Each row was made from one small tree. The marks that hang from a mark follow it in brackets, in alphabetical order. Every link used is in the known rows. Write each row's tree.
Known rows:
kipo(dudup(duga mekun navud ruzip) sono): [7.6,1.6,11.9,14.3,6.8,6.2,1.5,-33.8,-26.3,3.9,-9.0,-8.6,-19.5,28.5,-9.0,-4.2,21.8,7.2,27.9,-4.6,-1.1,-13.6,-3.2,-11.4,34.5,-3.0,1.2,9.5,21.3,3.4,-32.2]
dudup(ruzip): [-8.2,7.9,-0.1,2.9,-0.4,0.1,-3.3,9.0,-4.2,13.0,-2.3,6.6,6.2,5.8,-1.8,-11.8,-5.3,-0.3,7.9,-13.3,4.5,-6.8,7.6,1.0,-7.2,1.8,-8.4,2.4,10.1,4.7,-4.1]
kipo(dudup(duga(navud) livok ruzip) sono): [-2.0,2.1,4.6,17.0,5.0,4.0,-8.2,-21.0,-18.2,11.0,-13.2,-0.9,-22.9,24.4,3.9,-12.2,8.0,5.9,37.4,2.8,-7.0,-13.4,4.7,6.6,25.5,-7.2,0.3,18.3,17.9,6.7,-27.6]
fide(dudup(livok mekun) kipo(sono) sefalo): [18.2,16.1,-0.1,28.1,3.5,-5.0,27.9,-25.7,20.3,37.4,-10.6,-3.5,-15.3,23.2,-11.1,22.1,-17.2,-29.3,-1.9,24.4,-5.3,6.6,14.8,8.3,6.2,-4.8,-39.6,2.9,-8.0,35.6,-5.5]
rigure(dudup(duga livok navud)): [3.2,9.7,11.2,0.0,3.6,-6.0,-7.0,-21.7,-4.4,25.8,11.4,6.6,-6.1,13.7,3.8,-17.1,16.5,-6.6,12.1,-1.1,7.8,-14.9,-9.9,12.8,6.3,-8.5,-7.2,17.8,9.6,-12.2,-3.4]
fako(dudup(duga navud) fide(kipo) sefalo): [20.7,-0.3,2.9,10.4,-2.6,-6.5,7.5,-8.9,4.0,30.9,-26.7,1.0,-3.1,3.3,-6.4,10.9,-10.8,5.4,-3.4,-30.4,-38.6,-40.6,0.9,5.6,-5.2,22.2,-26.8,30.0,8.8,19.3,7.5]
rigure(dudup(navud ruzip)): [-6.3,12.7,1.2,-2.4,4.6,-2.8,-1.4,-7.5,-8.2,24.7,8.7,7.6,-5.3,5.5,1.6,-0.8,10.0,-12.4,10.8,-14.5,10.4,-14.0,-1.6,5.8,4.5,-4.5,1.4,4.4,2.6,-6.5,-8.7]
veru(fide(dudup(duga livok mekun navud))): [1.5,6.2,16.6,-8.5,2.9,-8.8,-3.4,-23.5,-11.0,15.7,-1.8,-3.0,18.7,-4.3,-10.3,4.4,-2.6,10.0,21.7,-1.2,-16.6,-17.4,3.4,18.8,8.9,-6.5,-34.6,26.4,25.2,-5.8,-11.0]
kipo(dudup(livok) sono): [-1.7,5.3,-2.0,17.1,9.1,8.8,-1.2,-16.0,-4.9,0.7,-3.8,-10.6,-22.0,19.2,1.8,11.9,7.0,-7.2,36.6,12.4,-11.2,-4.8,6.9,-2.3,25.8,-14.5,11.4,0.1,1.9,7.7,-18.2]
fide(dudup(duga livok mekun ruzip) kipo sefalo): [14.4,15.4,5.0,31.9,-0.6,-14.6,20.3,-22.4,15.7,51.5,-9.9,5.7,-6.5,30.0,-10.6,-3.9,-13.5,-15.3,-7.1,10.7,6.7,-1.1,11.6,17.0,-5.7,1.5,-58.2,13.1,7.0,32.7,-7.4]
fide(dudup(duga) sefalo): [4.4,-3.4,-1.2,21.2,-4.1,-17.6,24.0,-18.8,11.0,13.1,-11.2,1.3,-12.2,22.9,0.9,10.0,-4.5,6.4,-13.7,15.3,2.7,0.6,-9.7,21.4,11.3,-4.5,-30.9,11.0,-3.8,12.1,-16.1]
mekun(livok): [-3.3,12.4,10.3,2.2,1.3,3.2,-14.8,7.4,-0.9,1.0,-6.7,1.2,4.4,-1.0,1.6,-3.8,-16.3,-3.3,2.0,4.3,9.1,-4.8,15.6,0.4,-9.7,0.6,-8.1,9.3,-3.4,-13.4,4.2]
veru(fide(dudup(navud) sefalo)): [2.1,11.4,5.2,-8.7,-3.8,-12.5,15.9,-14.0,7.7,15.6,-11.9,-1.0,7.7,-7.5,-8.9,23.7,-15.2,0.2,8.2,-2.2,-15.3,-11.1,5.8,23.1,12.5,-7.2,-27.4,20.4,6.7,2.0,-5.6]
fako(dudup fide): [2.4,-0.4,-1.2,3.3,3.8,-1.5,-5.1,16.1,6.4,10.0,-9.2,-0.9,0.6,2.4,-8.2,18.9,-11.5,4.8,6.4,-21.7,-26.1,-19.2,14.0,6.6,-9.6,11.6,-6.7,9.8,-3.5,9.4,-3.9]
fako(dudup(duga livok mekun navud ruzip) fide sefalo): [10.7,9.1,15.6,11.4,7.1,-4.5,-11.5,-18.0,-4.0,45.4,-10.6,1.0,22.7,30.5,-18.8,-9.7,-2.8,16.2,16.4,-44.5,-34.0,-53.8,18.1,10.4,-16.1,25.9,-39.7,34.7,37.9,9.9,-8.8]
veru(fide(dudup(duga mekun navud) kipo sefalo)): [18.1,11.1,12.4,-1.4,-5.6,-11.0,18.4,-24.7,6.6,22.8,-16.7,0.8,0.6,-6.4,-11.9,14.1,-14.3,-4.2,2.2,0.8,-12.7,-7.1,3.9,16.0,11.4,-3.5,-41.3,22.5,9.4,12.7,0.7]
kipo(sono): [4.6,1.6,2.6,1.8,0.7,9.0,4.6,-5.3,-4.2,-12.3,-9.1,-3.0,-12.6,3.8,2.4,3.0,-2.2,-5.2,13.0,8.9,-9.6,2.5,-3.5,-8.8,14.4,-8.5,9.7,-0.7,-1.0,4.2,-1.8]
dudup(livok mekun ruzip): [-2.5,18.7,14.8,7.5,9.8,3.0,-18.1,-10.0,-3.6,34.4,14.2,2.4,24.7,26.9,-17.1,-25.1,1.5,-4.5,20.6,-13.7,5.9,-12.2,27.8,1.7,-18.9,6.4,-26.8,4.8,30.5,4.7,-8.2]
fide(dudup(livok mekun) kipo(sono)): [8.0,7.0,-1.4,22.0,9.6,-0.3,11.7,-19.2,-2.1,27.1,-3.4,-6.2,-9.0,7.4,-6.6,19.9,-8.7,-23.2,10.4,25.1,-9.6,1.8,7.5,0.6,6.1,-6.4,-31.2,1.1,-3.3,26.5,-9.5]
fako(dudup(duga(navud) livok mekun ruzip) sefalo): [3.2,-5.6,10.0,22.1,10.3,-2.9,-15.5,-31.4,-7.8,32.4,2.7,12.5,10.4,30.0,-0.6,-18.2,10.4,13.0,9.8,-21.6,-14.0,-39.9,17.8,12.9,-17.6,23.5,-29.2,22.3,25.5,5.4,-13.8]
rigure(dudup(mekun(livok) navud)): [2.6,12.1,13.7,-1.1,9.7,1.9,-9.8,-22.4,-10.3,16.7,13.8,0.6,-2.1,8.8,-5.1,4.9,12.2,-11.3,6.4,-4.8,13.2,-12.3,6.0,-0.7,4.1,-0.5,-2.3,3.6,1.3,-15.6,-9.7]
rigure(dudup): [-3.4,1.4,-1.0,4.6,4.4,1.6,-3.3,-6.7,0.3,4.0,11.3,5.0,-14.1,2.1,8.8,7.1,8.9,-9.5,9.0,0.5,4.6,-3.2,-5.3,4.2,5.3,-10.4,8.7,-7.5,-9.6,-3.9,-2.8]

Which tree is each row?
[11.6,5.5,-6.9,9.8,-3.2,-2.4,19.2,-7.6,-0.7,25.5,-32.3,-12.3,-2.4,-4.4,-9.1,33.6,-25.5,-1.5,7.1,-13.7,-44.3,-27.8,-2.5,4.3,11.1,7.0,-28.4,20.5,8.5,28.0,-0.6] -> fako(fide(dudup(navud) kipo(sono)) sefalo)
[-0.4,7.2,18.3,12.7,5.5,3.9,-18.5,-15.4,-11.7,10.1,8.9,10.0,-5.4,18.8,3.7,-20.3,9.6,1.1,14.1,-6.8,15.6,-11.6,2.4,0.3,-3.0,-4.7,-11.8,3.1,10.3,-9.0,-9.8] -> rigure(dudup(duga mekun(livok) ruzip))
[13.3,10.7,17.1,9.8,2.9,-8.0,-10.9,-7.1,9.3,43.2,-11.3,8.7,8.3,34.3,-20.0,-13.2,-12.1,10.4,8.3,-32.3,-17.8,-29.1,30.6,21.6,-17.9,23.2,-37.0,31.9,23.2,14.3,-14.0] -> fako(dudup(duga(navud) livok mekun ruzip) fide(sefalo))
[10.6,28.3,-4.9,18.6,-1.3,-13.2,33.4,-14.6,15.7,58.1,-20.0,1.8,-12.0,18.7,-10.3,15.4,-23.2,-34.1,-0.4,11.2,-1.0,-5.1,12.5,16.3,7.1,-4.2,-41.9,19.0,-3.1,32.9,-5.5] -> fide(dudup(livok navud ruzip) kipo(sono) sefalo)
[25.9,12.2,-0.9,23.9,-1.4,4.7,26.3,-21.8,20.2,15.6,-17.9,-4.2,-35.4,18.2,-7.9,18.8,-8.5,-25.6,-0.3,11.2,-1.9,10.5,12.9,-8.0,19.1,-2.5,-8.0,-6.6,-13.9,32.6,-0.2] -> fide(kipo(dudup(mekun) sono) sefalo)
[17.1,6.5,-1.7,7.3,-6.3,7.2,9.6,1.3,8.4,13.1,-31.9,-7.8,-4.3,-4.5,-6.0,16.4,-28.0,-1.3,10.0,-19.3,-43.8,-21.0,2.9,-4.7,2.7,7.3,-15.9,12.4,9.2,28.3,15.8] -> fako(fide(kipo(sono)) sefalo)
[16.3,16.5,7.1,-7.4,-9.6,-1.9,13.2,-3.3,21.9,12.5,-17.6,5.4,-2.0,-16.1,-5.7,8.4,-25.2,-13.1,5.6,-4.2,-14.7,-0.1,13.8,9.8,1.2,-5.9,-21.4,11.7,0.0,13.8,20.8] -> veru(fide(kipo sefalo))
[-1.0,0.3,4.4,17.9,10.4,5.3,-10.8,-17.4,-10.2,-0.4,3.4,-10.4,-9.9,15.5,-6.7,15.3,10.2,3.3,16.0,2.3,5.6,-5.6,15.7,-5.1,12.5,1.0,0.1,-5.4,1.6,-2.7,-23.1] -> kipo(dudup(mekun(livok)))
[8.7,18.8,28.3,-1.0,5.0,-6.6,-14.4,-29.3,-17.1,45.5,7.3,3.9,25.6,33.3,-20.8,-47.0,14.8,6.9,12.6,-19.7,12.1,-24.1,9.0,5.2,-7.7,11.6,-37.6,31.7,48.2,-7.3,-12.7] -> dudup(duga livok mekun navud ruzip)
[-2.0,-1.8,-4.0,20.4,10.4,-1.5,-5.1,-14.1,10.0,21.9,4.9,5.3,6.4,16.6,5.9,6.5,2.4,-2.3,8.3,-9.7,-20.2,-31.1,14.7,10.0,-15.9,11.2,-12.7,7.3,1.6,6.7,1.1] -> fako(dudup(livok) sefalo)
[11.1,9.9,6.5,1.9,-8.7,-7.5,17.5,-12.8,5.0,18.2,-28.4,8.2,-10.2,-9.2,-1.4,9.8,-26.3,-4.7,12.6,3.0,-19.1,-6.2,6.0,20.0,13.3,-8.4,-35.7,24.8,6.7,19.0,-1.1] -> veru(fide(dudup(duga(navud) ruzip) kipo(sono) sefalo))
[9.7,11.6,17.9,-6.6,-1.2,-11.2,-5.0,-21.6,-6.9,31.6,0.4,1.5,11.6,16.2,-6.9,-34.1,10.8,3.9,4.5,-3.1,4.5,-16.9,-6.9,12.8,1.7,3.1,-22.0,35.5,27.3,-12.6,-0.6] -> dudup(duga livok navud)
[16.4,15.2,8.4,3.3,-7.9,1.8,13.6,-10.3,13.4,8.7,-25.2,3.8,-16.0,-5.4,-2.8,7.0,-19.8,-9.2,20.7,-2.4,-17.3,-3.4,10.5,6.8,15.8,-11.8,-17.8,12.8,4.4,18.7,8.4] -> veru(fide(kipo(dudup(duga ruzip) sono) sefalo))
[11.6,11.7,1.6,1.9,-5.5,-4.0,22.0,-9.6,14.3,11.1,-22.4,0.8,-9.6,-13.1,-2.8,27.2,-27.2,-13.8,11.9,9.7,-21.9,-0.2,7.8,13.5,13.2,-13.8,-27.9,11.6,-4.5,20.1,5.8] -> veru(fide(dudup kipo(sono) sefalo))
[9.9,0.3,16.2,0.9,5.3,-1.9,-4.8,-32.2,-14.0,12.1,13.0,3.1,-8.1,14.2,-2.3,-9.4,25.4,0.6,3.9,-5.3,10.3,-11.2,-12.7,0.7,11.7,-2.1,-4.3,7.0,9.6,-11.3,-11.3] -> rigure(dudup(duga mekun navud))
[-4.1,1.7,6.1,9.4,0.8,-0.8,-7.7,-6.9,-6.8,9.6,5.5,12.5,-13.3,11.9,11.0,-17.5,10.7,0.8,12.8,-6.7,9.2,-9.4,-10.6,6.1,3.4,-10.3,-2.4,2.2,4.6,-3.0,-5.7] -> rigure(dudup(duga ruzip))
[18.5,21.1,3.3,7.0,-7.8,-6.3,11.9,3.8,18.0,37.5,-27.0,-4.3,-8.9,12.3,-17.4,5.1,-23.8,-6.6,5.3,-20.0,-16.7,-11.7,13.9,10.0,2.9,6.3,-26.5,21.5,9.2,25.9,3.1] -> fako(fide(kipo(dudup(duga livok navud ruzip)) sefalo))
[10.8,7.2,13.8,15.7,0.5,-17.0,17.0,-33.4,0.5,26.0,-8.8,-2.8,-0.4,29.2,-13.4,7.9,-1.1,4.2,-16.1,9.5,11.9,-8.4,1.2,16.8,10.1,5.5,-41.5,21.9,7.1,0.2,-22.4] -> fide(dudup(duga mekun(livok) navud) sefalo)
[16.3,17.3,14.5,1.4,5.0,-4.7,-0.5,-4.1,12.0,30.6,-12.1,-3.5,8.3,20.2,-26.1,18.1,-14.9,-1.7,-5.0,-27.9,-14.3,-25.5,30.5,7.7,-10.9,22.4,-23.8,22.2,3.4,3.6,-8.2] -> fako(dudup(mekun(livok) navud) fide(sefalo))
[4.9,-3.3,6.5,15.4,0.5,-3.2,-1.5,-12.5,-6.0,11.7,-21.3,-10.9,11.0,11.7,-9.0,16.2,-17.1,23.9,8.8,-16.1,-35.5,-31.4,0.7,9.1,1.7,10.4,-36.2,20.5,22.0,11.3,-10.4] -> fako(fide(dudup(duga mekun(livok))) sefalo)
[10.7,-1.4,10.7,-2.1,-1.7,-1.1,5.1,-21.8,-11.8,5.0,-17.1,0.4,-5.4,-17.8,-3.3,13.6,-12.9,1.5,17.4,8.5,-22.9,-6.0,1.3,9.6,16.0,-7.1,-29.6,19.5,10.6,11.0,-5.6] -> veru(fide(dudup(duga(navud) mekun) kipo(sono)))
[13.9,11.9,8.7,1.1,-6.7,-7.9,14.4,-18.5,10.6,22.1,-23.3,4.9,-7.6,-7.7,-1.7,9.7,-25.2,-8.1,15.0,10.6,-21.9,-5.5,8.3,23.8,12.3,-10.3,-37.3,28.6,6.5,17.3,2.7] -> veru(fide(dudup(duga(navud) livok) kipo(sono) sefalo))
[11.2,-4.2,18.1,4.0,4.8,-1.0,-20.0,-4.4,-8.7,12.9,-12.9,1.8,3.1,11.7,-12.5,0.2,-8.3,19.1,3.1,-22.2,-19.0,-25.6,19.9,9.1,-10.5,23.4,-21.6,27.8,11.3,-1.4,-14.6] -> fako(dudup(duga(navud) mekun(livok)) fide)
[0.3,1.1,8.5,3.1,3.2,-3.9,-14.3,-20.2,-5.5,19.2,9.5,10.7,-11.3,11.4,10.6,-17.6,12.4,-0.8,13.4,1.5,4.3,-10.6,-4.7,18.7,3.3,-6.2,-4.8,16.2,6.3,-8.6,-7.1] -> rigure(dudup(duga(navud) livok))
[-3.1,14.6,1.5,-0.5,-0.3,-5.7,2.4,1.1,2.5,26.1,-10.2,4.0,9.5,-18.4,-3.0,12.5,-23.6,-10.5,24.0,0.0,-18.8,-10.1,13.9,17.4,-2.4,-10.9,-36.2,15.7,10.0,14.3,3.6] -> veru(fide(dudup(livok ruzip) kipo))
[-3.6,6.3,-2.0,2.5,1.4,-7.2,-1.0,10.2,1.8,20.3,-11.4,-10.1,10.2,3.5,-12.2,18.9,-19.9,6.8,13.8,-7.9,-25.6,-14.5,6.9,16.1,-1.5,0.4,-25.1,15.6,10.2,11.7,-10.4] -> fako(fide(dudup(livok)))
[-1.2,-9.7,0.3,23.5,3.7,-3.3,-2.6,-12.8,-1.7,12.9,-6.0,12.7,-1.4,18.7,10.3,-8.9,6.4,12.6,3.1,-18.6,-14.7,-33.8,1.2,5.7,-11.0,12.7,-16.6,11.1,8.8,7.1,-4.5] -> fako(dudup(duga ruzip) sefalo)
[3.4,-0.5,5.2,20.1,6.1,6.1,-3.6,-23.0,-9.0,-3.0,-7.9,-7.7,-25.7,24.1,5.2,-3.9,12.1,2.9,35.0,14.6,-9.4,-5.8,-4.1,-0.7,29.4,-15.5,5.7,7.9,8.8,5.3,-18.2] -> kipo(dudup(duga livok) sono)
